Each row was made from one path, in order. Every step used is in the known rows, and no mark comes twice. Write each row's path.
Known rows:
fezez, zolot, reranav, kisa, senov, bofin, menev: [ 0.55  0.78 -1.11  1.78  4.29 -1.42  0.23  2.13 -1.98 -3.52 -1.33 -1.18
  3.26 -0.05 -2.61 -0.36 -4.00  2.01  1.33 -0.30  2.06  0.70 -0.03]
bofin, menev, kisa, senov, zolot, reranav, kazo: [-1.22  0.36 -1.61  1.45  4.07 -1.78 -1.88  2.06 -2.31 -1.74 -0.76 -0.90
  2.81  0.11 -1.31 -0.38  0.02  3.22  0.76 -3.11  2.54 -0.80 -1.16]
zolot, reranav: [ 0.30  5.07  0.63  0.52 -0.01 -2.31 -1.22  1.60 -3.71 -0.41  0.40  1.16
  4.16 -0.24 -1.88 -0.92 -0.42  3.61  2.06 -0.18  2.40  1.22 -0.35]
kisa, senov, bofin: [-0.92  3.58  0.02  2.00  1.41 -3.34 -1.89  0.95 -2.10  0.75  0.14  0.25
  4.20  0.66 -3.21  1.36 -1.77  0.51  2.35 -2.44  1.91  2.02 -2.68]
senov, bofin, menev, kisa: [ 1.06  4.38 -2.05  1.38  2.56 -3.43 -1.60  1.48 -2.61 -0.33 -2.17  1.11
  2.65  1.33 -1.51  1.50 -4.26  0.90  1.74 -1.82  1.32 -1.19 -2.83]
bukunu, senov: [-0.25  6.34  1.22 -0.56 -2.14 -3.30 -1.27  2.34 -3.24 -0.43  2.53 -0.43
  5.70 -0.14 -1.13  0.57 -2.04  2.74  1.63  0.32  0.30  0.52 -2.88]
fezez, zolot: [ 0.63  3.81 -0.74 -1.07 -0.61 -2.72 -1.61  1.40 -3.13  0.10  1.03 -0.57
  5.06 -0.60 -0.08 -0.24 -2.46  1.95  1.68  0.38  0.84  1.25 -1.14]
senov, bofin, menev: [ 1.17  4.98 -0.54  1.18  1.23 -3.48 -1.44  1.26 -1.89 -0.28 -1.64  0.37
  3.60  1.11 -0.80  0.92 -5.14  1.24  1.22 -0.11  0.86  0.73 -1.36]
bofin, menev, kisa, senov, zolot, reranav: [-0.86  1.33 -1.64  2.86  3.86 -2.35 -2.66  0.82 -2.94 -3.17 -0.81  0.32
  2.25 -0.13 -4.12 -1.49  0.23  3.14  1.83 -2.66  2.82 -0.18 -0.63]
reranav, bofin, menev: [ 1.56  5.02 -0.05  0.58  1.63 -2.83 -0.29  1.63 -0.79 -0.21 -0.13 -0.08
  4.86  1.01  2.63  0.04 -5.15  5.15  0.05  0.70  0.23  0.94 -1.36]
fezez, zolot, reranav, kisa, senov: [-0.80  0.74 -0.63  0.66  3.22 -1.07  0.20  2.43 -2.70 -1.98  0.92 -0.91
  4.27 -1.33 -2.64 -0.66 -0.52  3.42  2.25 -0.60  2.01  0.75 -0.81]
kisa, senov, bofin, menev: [ 0.49  3.26 -0.31  2.34  2.12 -3.20 -0.98  1.07 -1.10 -0.76 -0.95 -0.12
  3.91  0.96 -2.37  0.82 -3.86  1.53  1.10 -0.70  1.52  1.64 -1.93]
bukunu, reranav, kisa, senov: [-1.99  2.79  0.01  0.01  3.10 -2.42  0.48  2.61 -2.09 -0.73  0.77 -1.55
  4.27 -0.19 -2.17  1.32 -3.15  2.88  1.75 -1.31  0.84 -0.50 -3.65]
kazo, reranav, bofin, menev, kisa: [ 1.52  5.08 -2.68  1.18  2.09 -1.82  0.04  1.15 -1.52 -1.06 -2.61  0.36
  3.85  0.56  2.05  0.59 -3.99  5.01  1.26 -1.14  1.12 -0.46 -2.38]
fezez, zolot, senov, bofin, menev, kisa: [ 1.01  2.17 -2.02  1.85  2.03 -2.36 -0.59  2.21 -2.52 -2.03 -1.31  1.32
  3.23  0.66 -2.76  0.42 -4.30  0.34  1.38 -2.10  1.70 -0.86 -1.62]
bofin, menev, kisa: [ 1.21  4.56 -1.77  0.67  1.80 -3.24 -1.28  1.63 -2.48  0.03 -1.21  1.05
  3.30  0.70 -0.61  0.71 -3.41  2.90  1.43 -0.56  0.88 -1.34 -2.91]
kisa, senov, zolot, reranav, kazo: [-2.12  1.20 -0.29  0.68  2.36 -1.95 -2.43  1.80 -2.53 -0.54  0.61 -1.16
  3.80 -0.45 -1.26 -0.38  1.20  2.88  1.36 -2.98  2.41  0.87 -0.61]
menev, kisa: [ 0.05  5.00 -1.51  0.09  1.01 -3.48 -1.99  1.54 -3.45  1.40 -0.15  1.43
  3.63  0.38 -1.24  1.26 -1.48  2.18  2.52 -1.85  1.18 -1.16 -3.52]
kazo, senov, zolot, reranav: [-0.61  3.36 -0.75  2.17  1.32 -2.81 -3.72  0.47 -3.81 -2.40 -1.43 -0.77
  4.22 -1.38 -2.43 -1.02  0.83  2.76  1.98 -2.49  2.33  0.20  1.07]
menev, bofin: [ 1.13  6.04 -0.32  0.52  0.38 -3.24 -0.69  0.92 -3.19  0.83  0.90  2.28
  5.20  1.13  1.13  0.05 -2.82  2.58  1.84 -1.78  1.72  1.18 -1.66]

Which path is each row?
[-1.79  1.60 -1.84  1.95  5.02 -3.03 -1.95  1.11 -1.69 -2.90 -0.33 -1.80
  2.90  1.03 -1.36  0.01 -3.30  3.25  0.40 -3.90  1.31 -0.98 -3.25]
bukunu, reranav, bofin, menev, kisa, senov, zolot
[ 1.11  3.11 -2.09  1.73  3.17 -2.95 -1.40  1.94 -1.96 -0.39 -3.29 -1.01
  3.78  0.65  0.17  2.45 -3.62  1.45  0.48 -2.83  1.38 -2.08 -2.34]
reranav, kazo, senov, bofin, menev, kisa
[ 0.44  2.43 -1.13  2.14  3.85 -2.57 -0.12  1.54 -0.91 -0.56  0.23  0.08
  4.06  0.92 -0.56  0.49 -2.56  4.71  0.64 -1.76  1.42  0.21 -3.55]
reranav, bofin, menev, kisa, senov
[-1.14  1.99 -3.33  2.77  3.81 -2.13 -2.32  0.07 -1.05 -2.39 -2.20 -0.81
  3.24 -0.05 -0.53 -0.07 -1.63  3.78  1.84 -3.67  1.44  0.25 -1.95]
kazo, reranav, bofin, menev, kisa, senov, zolot
[ 0.22  2.08 -0.52  2.34  4.24 -1.96  0.15  1.99 -1.71 -2.49 -1.68 -0.15
  3.01  0.40 -2.86  0.33 -3.66  2.44  1.64 -0.76  1.98  0.43 -0.73]
zolot, reranav, kisa, senov, bofin, menev
[ 0.56  3.22 -2.20  2.47  3.00 -1.51  0.40  0.91 -0.67 -1.35 -1.71 -0.23
  4.18  0.26 -0.18  0.40 -2.25  5.24  1.25 -1.69  1.81  0.83 -2.98]
kazo, reranav, bofin, menev, kisa, senov
[-1.07  2.04 -0.04  1.06  3.16 -1.63  0.03  2.29 -2.48 -0.85  0.62  0.08
  4.02 -0.86 -2.86  0.11 -0.27  3.77  2.60 -1.01  1.89  0.36 -1.46]
zolot, reranav, kisa, senov
[ 0.30  2.61 -1.28  1.99  2.87 -2.88 -0.77  1.37 -1.59 -0.29 -0.19  0.46
  3.66  0.38 -2.58  0.59 -1.69  3.37  1.34 -1.18  1.62 -0.14 -3.51]
bofin, menev, kisa, senov
[-1.15  1.38 -2.39  2.38  4.68 -3.16 -2.99  0.77 -1.27 -1.72 -0.37 -0.57
  3.15  0.65 -0.98  0.00 -1.94  3.35  1.25 -3.75  1.12 -0.35 -2.51]
reranav, bofin, menev, kisa, senov, zolot
[ 0.11  3.46 -1.38  1.48  3.08 -2.27 -1.63  2.12 -3.04 -4.13  0.07 -0.46
  3.25  0.74 -0.42 -0.99 -2.63  4.63  0.57 -2.25  1.37 -1.46 -1.63]
bukunu, senov, zolot, reranav, bofin, menev, kisa
[-2.70  1.41 -1.77  0.92  3.67 -3.29 -3.47  1.24 -2.03 -0.57  0.15 -0.76
  3.49 -0.82 -2.28  0.93 -0.84  1.52  3.07 -3.01  0.36 -0.46 -1.92]
reranav, kisa, senov, zolot
[-1.41  1.84 -1.31  2.33  4.42 -2.08 -2.23  1.09 -2.76 -2.15  0.49  0.10
  3.31  0.43 -1.45 -0.94  0.37  4.47  1.66 -4.31  2.69  0.43 -1.45]
menev, kisa, senov, zolot, reranav, bofin
[-1.46  2.67 -0.51 -0.33  1.42 -2.23 -2.73  1.90 -3.18 -0.21 -0.02 -0.71
  3.72 -0.27  0.23 -0.21  0.06  2.58  1.44 -2.47  1.90  0.06 -0.10]
senov, zolot, reranav, kazo
[-1.30  1.47 -2.41  2.28  3.65 -3.50 -3.61  0.52 -1.98 -1.30 -0.65 -0.14
  2.71  0.12 -2.96  0.15 -1.13  1.91  1.90 -3.18  1.29 -0.67 -2.48]
bofin, menev, kisa, senov, zolot
[-0.23  2.72 -0.59  1.69  4.21 -2.35  0.82  1.99 -1.35 -1.84  0.19 -1.12
  3.93  1.25 -0.90  0.45 -3.94  4.72 -0.11 -2.06  1.72 -0.37 -4.27]
bukunu, reranav, bofin, menev, kisa, senov
[ 1.02  3.12 -0.68  2.64  3.12 -2.31 -1.87  0.95 -1.65 -3.56 -1.89 -1.51
  4.50 -0.20  1.01 -1.27 -2.80  5.43 -0.21 -1.23  1.49  0.44  1.27]
kazo, senov, zolot, reranav, bofin, menev
[-1.08  2.47 -1.63  1.22  3.45 -2.20 -2.82  1.72 -3.52 -2.47 -1.91 -1.04
  3.78 -1.70 -1.58  0.24 -0.59  2.80  2.72 -2.41  1.24 -1.74  0.73]
kazo, senov, zolot, reranav, kisa
[-0.44  5.78  0.91 -0.62  1.38 -2.79  0.28  2.18 -2.27 -0.43  1.10 -1.15
  5.02  1.20  1.81  0.60 -4.88  4.42  0.20 -1.31  0.77  0.62 -2.99]
bukunu, reranav, bofin
[-0.04  2.01 -0.36  2.59  3.81 -1.99 -1.22  1.03 -1.15 -3.17 -0.07 -0.81
  3.80  0.44 -0.32 -1.75 -2.27  5.39  0.30 -1.29  1.85  1.53  0.10]
kisa, senov, zolot, reranav, bofin, menev
